Each row was made from one small tree. Brackets hold a mark, then the marks that hang from it, in the order of their numbers. Every link used is in the known rows. Write each row's tree.
Known rows
(j67 (j222 (j612 (j146 j171) j327))): [-1.19 -0.83 -3.56  0.11  1.10 -0.39 -0.13  0.96 -2.40  0.23  0.55 -1.59
  1.97  0.91  2.40  0.47  0.17 -0.28  1.61 -1.76 -1.21 -0.36  0.43  2.56
 -2.35 -0.99  0.08  4.11]
(j222 j171 (j612 j146)): [-0.76 -2.34 -2.51  1.26 -0.85 -1.43  1.17  0.34 -1.68  2.62 -0.30 -1.56
  2.30  2.15  1.43  2.92  1.33  1.13  1.04 -2.84  0.77  0.80  0.21  1.33
 -2.51  1.58  0.90  4.97]
(j222 (j612 (j146 j67 (j171 j327)))): [-1.49 -0.42 -3.96  0.78  1.18 -2.60  0.52  1.76 -0.03  1.42 -0.26  0.01
  1.30  0.07  2.27  0.00  0.85  0.82  0.92 -0.64 -2.03 -0.78 -1.20  2.37
 -2.46  0.25 -0.02  3.81]
(j171 (j146 (j612 j222)) j327): [ 0.44  0.77 -0.96 -1.92 -0.37 -2.30  0.71  0.04  0.63 -1.85  0.19 -0.93
  1.28  0.05 -2.08  0.97 -2.81 -1.42  0.09  0.96 -1.01  0.06 -0.75 -0.20
 -1.76 -1.40  1.93  4.63]
(j171 j327): [-0.57 -0.19 -2.04 -0.25  0.25 -1.43  2.38  0.70  0.33 -1.55 -0.98  0.04
  1.89 -0.17  0.05  1.15 -1.19 -0.04  0.70 -0.44 -0.94  0.31 -0.20  0.18
 -2.01 -1.16  1.50  2.50]
(j67 (j222 (j171 j327) j612)): [-0.49 -1.49 -2.65 -0.57 -1.00  0.11  1.56  2.02 -2.81 -1.08 -0.19 -2.07
  1.57 -1.02  0.33  1.61  0.45  0.16  0.33 -1.64  0.46  1.51  0.51  0.11
 -1.63 -0.27  1.54  4.31]
(j327 (j67 j222)): [ 1.37  1.48 -1.68 -0.36 -1.19  1.12  1.63 -0.36 -2.42 -2.24  0.64 -1.50
  1.52  1.27  1.24  2.20 -0.63 -0.75  0.93 -2.72 -0.24  1.13 -1.35  0.45
 -2.96 -0.70  0.20  2.54]
(j612 (j222 (j171 j146)) j327): [-0.76 -1.60  0.88  0.12  1.84 -0.53 -0.03 -2.72 -1.79  0.62 -0.14 -1.28
  2.33  4.95  0.13  3.32 -1.19 -0.80  3.02 -0.76 -0.48 -0.51  1.90 -0.86
 -2.78 -1.05  0.40  6.53]
(j327 j67 j612): [ 3.53 -0.04 -0.12  0.34 -1.58  0.65  1.90 -1.01 -1.21 -0.40 -0.43  0.02
  0.90  2.05  2.11  1.53 -0.37 -0.45  0.73 -2.72  0.41  1.66 -0.14 -0.06
 -3.12 -0.33  0.57  1.19]
(j146 j67 j171 (j612 j327)): [-1.82  1.06 -3.38 -0.64  5.22 -2.88  0.48  3.00 -0.75  1.01 -0.76  1.28
  1.36  0.17  0.79  1.90 -2.42 -0.14  1.72 -0.48 -1.90 -2.33 -0.66  0.62
 -1.61 -2.58 -1.68  5.15]
(j146 j171): [-0.57 -0.59 -2.46 -0.03  1.67 -1.67  1.49  0.52  0.82  0.53 -0.37  1.73
  0.97  2.30  0.82  0.91 -1.79 -1.18  2.22 -1.17 -1.18 -0.56 -1.05  1.76
 -2.62 -1.00  0.96  3.98]
(j222 (j171 j327) (j612 (j146 j67))): [-1.41 -1.41 -3.11  1.37 -0.22 -2.14  2.00  1.52 -1.46  1.75 -0.87 -1.35
  2.23  0.14  1.22  2.30  1.21  2.05  0.50 -1.21 -0.19  0.48 -0.44  0.38
 -1.60  0.91  0.79  4.26]
(j222 (j171 j146 j327)): [-0.14 -0.83 -1.15 -0.13 -0.65 -1.75  3.24 -0.50  0.15 -0.20 -0.98  0.35
  2.50  1.31 -2.40  2.43 -2.08  0.00  1.44 -0.48  0.64  1.75  0.23 -0.94
 -1.57 -0.09  2.43  4.74]
(j67 j222): [-0.66  0.12 -2.90 -1.84 -0.39  0.42  0.84  0.52 -2.77 -1.61  0.14 -0.48
  1.41  0.23  0.79  0.92 -0.93 -1.32  1.01 -2.09  0.39  0.66 -0.74  0.88
 -2.00 -0.80  0.33  3.92]
(j222 (j171 j146) (j612 j327)): [ 0.31 -1.85 -0.36  1.14  1.30 -1.90  0.77 -0.12 -2.15  2.35  0.19 -0.79
  2.67  2.12 -0.50  1.92  0.20  0.81  0.96 -1.46  0.25  1.69  2.29  0.17
 -2.58  0.14  0.70  6.06]
(j146 j67 (j171 j327) j612): [-1.33  1.41 -3.84 -1.02  2.95 -3.07  1.65  4.12  0.60 -0.30 -1.09  1.32
  0.73 -1.87 -0.31  1.39 -2.65 -0.23  0.72  0.72 -1.88 -1.56 -2.15  0.56
 -0.95 -2.13 -0.04  3.91]
(j612 (j146 j171) j222 (j327 j67)): [-1.04 -0.16 -1.29  1.97  1.70 -0.05  0.02 -3.33  0.07  0.27  0.27 -2.10
  2.44  6.03  3.17  3.30 -0.63 -0.90  3.94 -1.38 -2.73 -2.56 -0.34  1.64
 -3.64 -1.06 -0.29  4.12]
(j327 (j67 (j222 (j171 j146)))): [ 1.31  0.84 -1.30  0.08 -1.99  0.96  2.33 -1.20 -2.26 -1.43  0.51 -1.33
  1.78  1.74 -0.50  2.77 -1.58 -0.89  1.41 -2.51  0.54  2.22 -1.32 -0.24
 -2.46 -0.20  1.15  3.75]

Write each row's tree
[-3.06  0.68 -5.17 -0.28  0.59 -1.76  2.15  0.71 -0.01 -0.54 -1.24  0.56
  1.93  0.30  1.49  0.53 -1.35 -0.47  2.44 -0.32 -1.70 -1.19 -2.49  1.81
 -1.19 -0.88  0.38  3.53]
(j612 (j146 (j67 j222) (j171 j327)))
[-0.50  0.29 -1.79 -1.06  0.42 -2.48  1.87  0.71 -1.91  1.13 -0.58  0.82
  1.99  0.98 -2.07  2.98 -2.37 -0.23  1.01 -1.18  0.86  1.23 -0.94 -0.77
 -1.31  0.32  0.43  6.26]
(j222 (j171 (j146 j67 j612)))
[-0.39 -1.46 -2.58 -0.65 -0.83  0.50  0.91  1.30 -3.53  0.10  0.25 -1.76
  1.40  0.05  0.80  1.72  0.81 -0.24  0.49 -2.43  0.87  1.62  0.27  0.65
 -1.93  0.14  0.94  5.02]
(j67 (j222 j171 j612))
[ 0.32  0.77 -0.88  0.57  1.53  0.77  1.18 -0.98 -2.87 -1.35  0.38 -1.43
  2.62  2.13  1.71  2.29 -0.79  0.11  1.77 -2.38 -0.74  0.06  0.87  0.39
 -2.94 -2.02 -0.43  2.76]
(j612 (j327 (j67 j222)))
[ 1.80 -0.18 -1.55  0.69 -0.06 -0.64  2.77  0.51  1.78 -0.93 -1.09  0.84
  0.78  1.09  0.89  0.82 -1.84 -0.66  1.63 -0.42 -1.32  0.48 -0.71  0.63
 -2.41 -1.45  2.00  1.32]
(j146 (j171 (j327 j67 j612)))
[ 1.09 -1.39 -0.10 -1.09 -0.78 -0.74  0.63 -1.62 -1.80  0.85 -0.75  1.01
  0.18  2.81  0.71  1.26 -0.64 -1.21  1.59 -0.97  0.69  0.83  0.11 -1.03
 -2.08  0.22  0.50  4.85]
(j327 (j612 (j222 (j171 (j146 j67)))))
[-0.10 -1.29 -0.07 -0.71 -0.54 -0.78  0.46 -2.10 -1.10  0.12  0.18 -0.68
  1.27  4.13 -0.81  2.81 -1.01 -1.58  2.22 -0.99  0.17  0.44 -0.36 -0.51
 -2.57  0.45  1.31  6.46]
(j612 (j222 (j171 j146)))
[ 0.50  0.55 -0.37  0.63  0.98  0.47  1.76 -1.59 -2.72 -0.83  0.39 -1.52
  2.95  2.63  0.51  2.72 -1.64 -0.15  2.08 -2.13 -0.30  0.99  1.04 -0.28
 -2.74 -1.61 -0.02  4.05]
(j612 (j327 (j67 (j222 (j171 j146)))))
[ 3.12  0.29 -0.90 -0.62 -2.37  1.80  1.58 -0.80 -2.44 -1.67  0.03 -1.03
  0.53  0.96  2.26  1.17 -0.59 -1.18  0.64 -2.71  0.65  2.09 -0.33  0.01
 -2.68 -0.78  0.64  1.05]
(j327 (j67 j222) j612)
[-1.21 -0.77 -2.56 -1.04 -1.13  0.48  2.57  0.93 -2.27 -1.57 -0.76 -1.28
  2.02 -0.18 -0.34  2.40 -1.30 -0.52  1.28 -1.37  0.87  1.47 -0.07 -0.38
 -1.14 -1.01  1.86  3.98]
(j67 (j222 (j171 j327)))
[ 0.49 -1.05 -2.08  0.03  0.74 -1.32  2.38  0.99  1.98 -0.22 -1.37  1.58
  0.68  0.80  0.79 -0.01 -1.96 -0.93  1.69 -0.20 -0.91  0.08 -0.23  0.92
 -1.96 -1.69  2.00  2.02]
(j146 (j171 (j327 j612)))
[ 3.28 -0.04 -0.37 -0.34 -3.05  1.26  2.19 -1.47 -2.59 -1.21 -0.14 -0.67
  0.98  1.50  0.45  1.85 -1.16 -1.16  1.02 -2.57  1.37  3.04 -0.23 -0.72
 -2.21 -0.36  1.50  2.44]
(j327 (j67 (j222 (j171 j146))) j612)
[-2.65  0.49 -4.41  0.13  1.30 -2.49  1.41  0.12  0.13  1.39 -1.07  1.68
  1.75  2.37  2.17  1.02 -1.24 -0.64  2.78 -1.35 -1.52 -1.22 -2.57  2.07
 -2.04  0.22 -0.65  4.24]
(j612 (j146 j67 j171))
[ 0.17 -2.37 -1.51  0.91 -0.31 -1.25  1.99  1.84 -1.13  0.73 -0.35 -1.52
  1.89 -0.11  0.25  2.23  0.86  1.45  0.16 -1.37  0.35  1.24  0.94  0.09
 -1.99  0.40  1.82  4.03]
(j222 (j171 j327) j612)
[-1.00 -1.34 -2.72  1.74  2.48 -1.88 -0.27  0.49 -0.57  2.08  0.06 -0.86
  2.40  2.34  2.92  0.80  0.62  0.72  1.76 -1.74 -1.79 -0.97  1.00  2.84
 -3.16 -0.48 -0.30  3.91]
(j222 (j612 (j146 j171) j327))
[-0.52 -0.71 -2.26 -0.56  1.17  0.22 -0.39  1.24 -3.61 -0.48  0.94 -1.83
  1.81 -0.14  1.92  0.34  0.67 -0.19  0.57 -1.87 -0.45  0.42  1.20  1.25
 -2.52 -1.26 -0.42  3.99]
(j67 (j222 (j612 j327)))
[-1.22  0.73 -3.47 -1.34  1.00 -1.21  0.03  2.00 -3.86 -0.18  0.41  0.02
  0.65 -1.17  1.71 -0.41  0.82  0.24  0.11 -1.47 -0.55  0.14 -1.37  0.80
 -1.85 -0.35 -1.62  4.46]
(j146 (j67 (j222 j612)))
[ 0.04  0.14 -0.77  0.86  1.33  0.80  1.90 -0.84 -3.21 -1.14  0.01 -1.78
  3.06  2.57  1.40  3.44 -1.00  0.39  2.22 -2.59  0.05  0.60  1.08 -0.24
 -2.57 -1.63 -0.18  3.28]
(j612 (j327 (j67 (j222 j171))))
[-1.07 -0.57 -3.98 -0.56 -0.31 -0.20 -0.12  1.16 -2.02  0.07  0.35 -1.33
  1.29  0.32  2.12  0.00  0.17 -0.87  1.09 -2.19 -0.65  0.15 -1.04  2.63
 -2.34 -0.23  0.52  4.14]
(j67 (j222 (j612 (j146 j171))))
[ 0.95  1.01 -2.27 -0.01  1.04 -1.51  2.29  2.66  1.69 -1.31 -0.43 -0.69
  1.27 -0.34 -0.53  2.44 -2.96 -0.70  0.88 -0.48 -1.58 -0.80 -1.63  0.95
 -1.92 -1.97  1.76  2.61]
(j146 (j171 (j327 j67)) j612)
[-2.76  0.90 -4.33 -0.59 -0.15 -1.41  1.05 -0.04 -2.45 -0.04 -0.73  0.36
  2.02  1.10  2.15  1.09 -0.61 -0.39  1.77 -1.89 -0.31 -0.54 -2.17  1.28
 -1.63  0.03 -0.88  4.08]
(j612 (j146 (j67 j222)))
[-1.79 -0.56 -3.05  1.55  3.33 -2.64 -0.23  1.12 -1.26  2.52  0.06 -0.04
  2.25  1.55  3.27  0.58  0.97  1.33  1.84 -1.28 -2.11 -1.34  0.22  2.56
 -2.86 -0.49 -1.39  4.32]
(j222 (j612 (j146 j67 j171) j327))
[-0.33  0.45 -2.99 -1.01  1.63 -2.12  1.99  3.20  1.72 -0.48 -0.83  0.23
  0.99 -0.66 -0.65  1.73 -2.98 -0.79  0.82  0.16 -1.46 -1.02 -1.14  0.94
 -1.50 -2.06  1.70  3.47]
(j146 (j171 j327) j612)
[ 0.48  1.09 -1.64 -1.65 -0.11 -2.63  1.68  1.08  0.67 -1.65 -0.20 -0.06
  1.93 -0.99 -2.63  0.64 -3.19 -0.74 -0.29  0.51 -0.68  0.89 -0.65 -0.06
 -1.41 -1.39  1.86  3.90]
(j171 (j146 j612) j327)
[ 1.12  1.23  0.10 -0.69  1.22 -1.47 -0.46 -1.38 -0.93 -0.75  1.00 -1.20
  1.74  2.57 -1.00  2.14 -2.53 -1.46  1.07 -0.61 -1.07 -0.09 -0.14  0.06
 -3.11 -1.47 -0.08  5.23]
(j171 (j146 (j612 j222 (j327 j67))))
[ 1.11 -0.04 -0.60  0.55 -1.38 -1.00  3.69 -0.94  0.02 -0.66 -0.44 -0.47
  2.51  1.74 -2.23  3.06 -1.88  0.11  1.26 -1.05  0.36  2.30 -0.57 -1.13
 -1.97 -0.12  2.51  3.74]
(j222 (j171 j146 (j327 j67)))
